Known rows, with every way that one mark hangs from another
{z403 z38 z449}: 5  -11  0  -4  -19  10  -9  30  2  -6  13  -12  -10  2  -3  0  31  -5  15  -17  -18
{z403 z526}: -23  -4  5  9  3  -3  -35  -9  -18  9  14  29  2  16  1  -19  -12  4  -8  1  16
{z309 {z449 {z207 {z34 z403}}}}: -9  15  -25  -13  23  -11  -3  -25  -4  6  4  -6  0  -6  1  21  14  3  -4  -12  2
{z309 {z449 {z207 z34 z526}}}: 9  12  -32  5  17  -8  10  -29  -11  -5  3  -20  -6  -9  -12  14  -7  5  -16  3  18
{z207 {z34 z403} z526}: 7  -3  24  14  2  -15  12  -9  11  0  -16  10  4  11  -8  -4  -24  12  -11  5  24
{z38 {z403 z34 z449 z526}}: -24  16  19  -1  -24  4  -20  7  17  -7  27  9  -8  28  17  -28  -12  10  5  -4  -33
{z309 {z449 {z207 z34 {z526 z403}}}}: 8  15  -25  -2  14  -13  6  -22  -19  -9  -9  -24  0  -16  -11  25  -9  5  -18  3  20
{z34 z403}: -25  -9  16  -11  22  2  -38  -9  4  12  2  20  3  19  11  -3  18  2  -3  -18  0
{z449 z207}: -11  11  -23  -5  34  13  -9  -13  -5  6  23  -5  0  4  15  18  -2  2  15  -4  20
{z207 z449 z526}: 16  -18  -3  15  4  22  -13  -11  -4  -4  -21  -4  -16  2  -27  -28  -12  4  -29  30  6
{z207 {z34 z403} z449}: 3  7  15  -6  1  3  -9  3  12  7  -29  18  1  1  -2  -7  -5  9  -3  11  -10
{z309 {z449 {z207 {z34 {z403 z38}} z526}}}: -1  -2  -23  -1  13  -14  28  -16  1  -1  1  -21  -3  -11  -15  18  14  2  -11  -6  10
{z38 {z403 z449}}: -8  10  18  -12  -5  15  -37  1  14  -9  14  -6  -15  22  12  -7  -20  4  5  -13  -23
{z34 {z403 z449}}: -13  -23  17  -13  6  2  -39  -5  11  12  2  12  -11  16  1  -11  30  -2  7  -22  -28
{z207 {z34 z403} z449 z526}: 17  -13  17  11  -2  -1  13  -5  16  1  -38  6  -8  1  -25  -19  -18  11  -19  26  2
{z526 z207 {z403 z34 z449}}: 7  22  1  -10  -20  -1  -21  9  -18  -18  -7  10  15  -19  29  11  31  -21  -4  -19  -3
{z318 {z207 z449 z526}}: 22  -36  10  6  -2  22  -5  -10  -12  11  -9  -4  4  -1  -15  -25  -27  -15  -9  22  -16
{z318 {z207 {z526 z403}}}: 13  -27  23  -1  0  4  -14  -2  -27  5  -6  -8  18  -1  -1  0  -34  -16  -6  4  4
{z38 {z403 z34 {z449 z207} z526}}: -27  18  5  -3  -13  4  -2  2  22  -4  35  -1  -12  22  18  -17  -11  9  16  -1  -32
{z526 {z207 z449}}: 9  7  -13  1  6  19  -20  -18  -12  -2  -11  25  3  -15  10  -7  9  -21  -17  -2  14

Rows
10  -5  8  7  -23  -1  6  29  -7  -21  -7  -24  2  -4  -8  -1  14  2  -10  4  0 -> {z207 {z526 {z403 z34 z38 z449}}}
-18  -3  -18  5  -29  -4  34  32  12  0  39  -6  -7  0  6  -14  43  1  29  -4  -29 -> {z403 z34 z38 {z449 z207} z526}
0  24  -35  -7  18  -6  -4  -23  -13  -1  8  -11  0  -8  3  22  0  4  -5  -5  11 -> {z309 {z449 {z207 z34}}}
12  13  -14  14  20  -2  30  -13  4  -2  7  -13  0  -1  0  17  -33  9  9  13  38 -> {z449 {z207 z34 z526}}
-29  -27  14  -3  -3  -7  2  4  7  12  -4  35  3  -4  -2  -13  37  -15  -9  -17  -5 -> {z34 {z403 z38 {z526 {z207 z449}}}}
21  17  10  -9  -30  -15  11  31  -13  -22  -23  3  18  -33  15  35  13  -23  6  -26  13 -> {z526 {z207 z34} {z403 z38 z449}}
12  15  -6  6  18  -8  22  -3  -7  -9  -7  -18  5  -9  1  30  -34  7  6  12  39 -> {z449 {z207 z34 {z526 z403}}}
-9  -6  19  1  -15  -8  12  21  13  8  -24  22  1  -3  -11  -13  4  7  0  11  -12 -> {z207 {z34 {z403 z38 z526}} z449}
20  13  18  11  -14  -17  21  27  -12  -21  -25  -14  16  -9  -7  21  -33  9  -11  9  40 -> {z207 z34 {z526 {z403 z38}}}
-15  -23  3  -16  20  3  -21  -10  16  16  10  1  -15  11  3  1  32  -3  19  -19  -26 -> {z34 {z403 {z449 z207}}}
23  -3  13  -4  -11  12  -3  5  -11  14  -12  8  17  -5  7  -7  -36  -11  11  16  -18 -> {z318 {z207 z34 z449}}
22  -7  -10  8  -1  2  15  -6  9  -1  5  -18  -18  -1  -11  3  -10  3  17  6  0 -> {z403 {z449 {z207 z34 z526}}}
-7  -3  19  0  -7  -7  -7  1  9  12  -27  29  -1  3  -10  -19  -8  9  -5  15  -12 -> {z207 {z34 {z403 z526}} z449}
22  -34  26  3  -15  2  32  11  7  14  -22  -1  12  -8  -14  -13  -22  -12  2  15  -21 -> {z318 {z207 {z34 {z403 z38}} z449 z526}}
-1  -2  -36  1  26  1  -6  -34  -16  -1  10  -21  -10  -6  -15  7  8  0  -21  0  13 -> {z309 {z449 {z207 z526}}}
-30  14  -3  13  -26  -6  14  33  -4  -3  31  17  16  10  15  -18  25  7  2  -2  3 -> {z403 z34 z38 z526}
-3  12  -26  -4  -18  10  32  37  16  -7  35  -24  -3  -2  17  5  49  -1  33  -11  -27 -> {z403 z34 z38 {z449 z207}}
-9  17  -6  -7  28  -6  13  -8  11  11  9  3  5  3  17  25  -6  6  23  -7  17 -> {z449 {z207 {z34 z403}}}
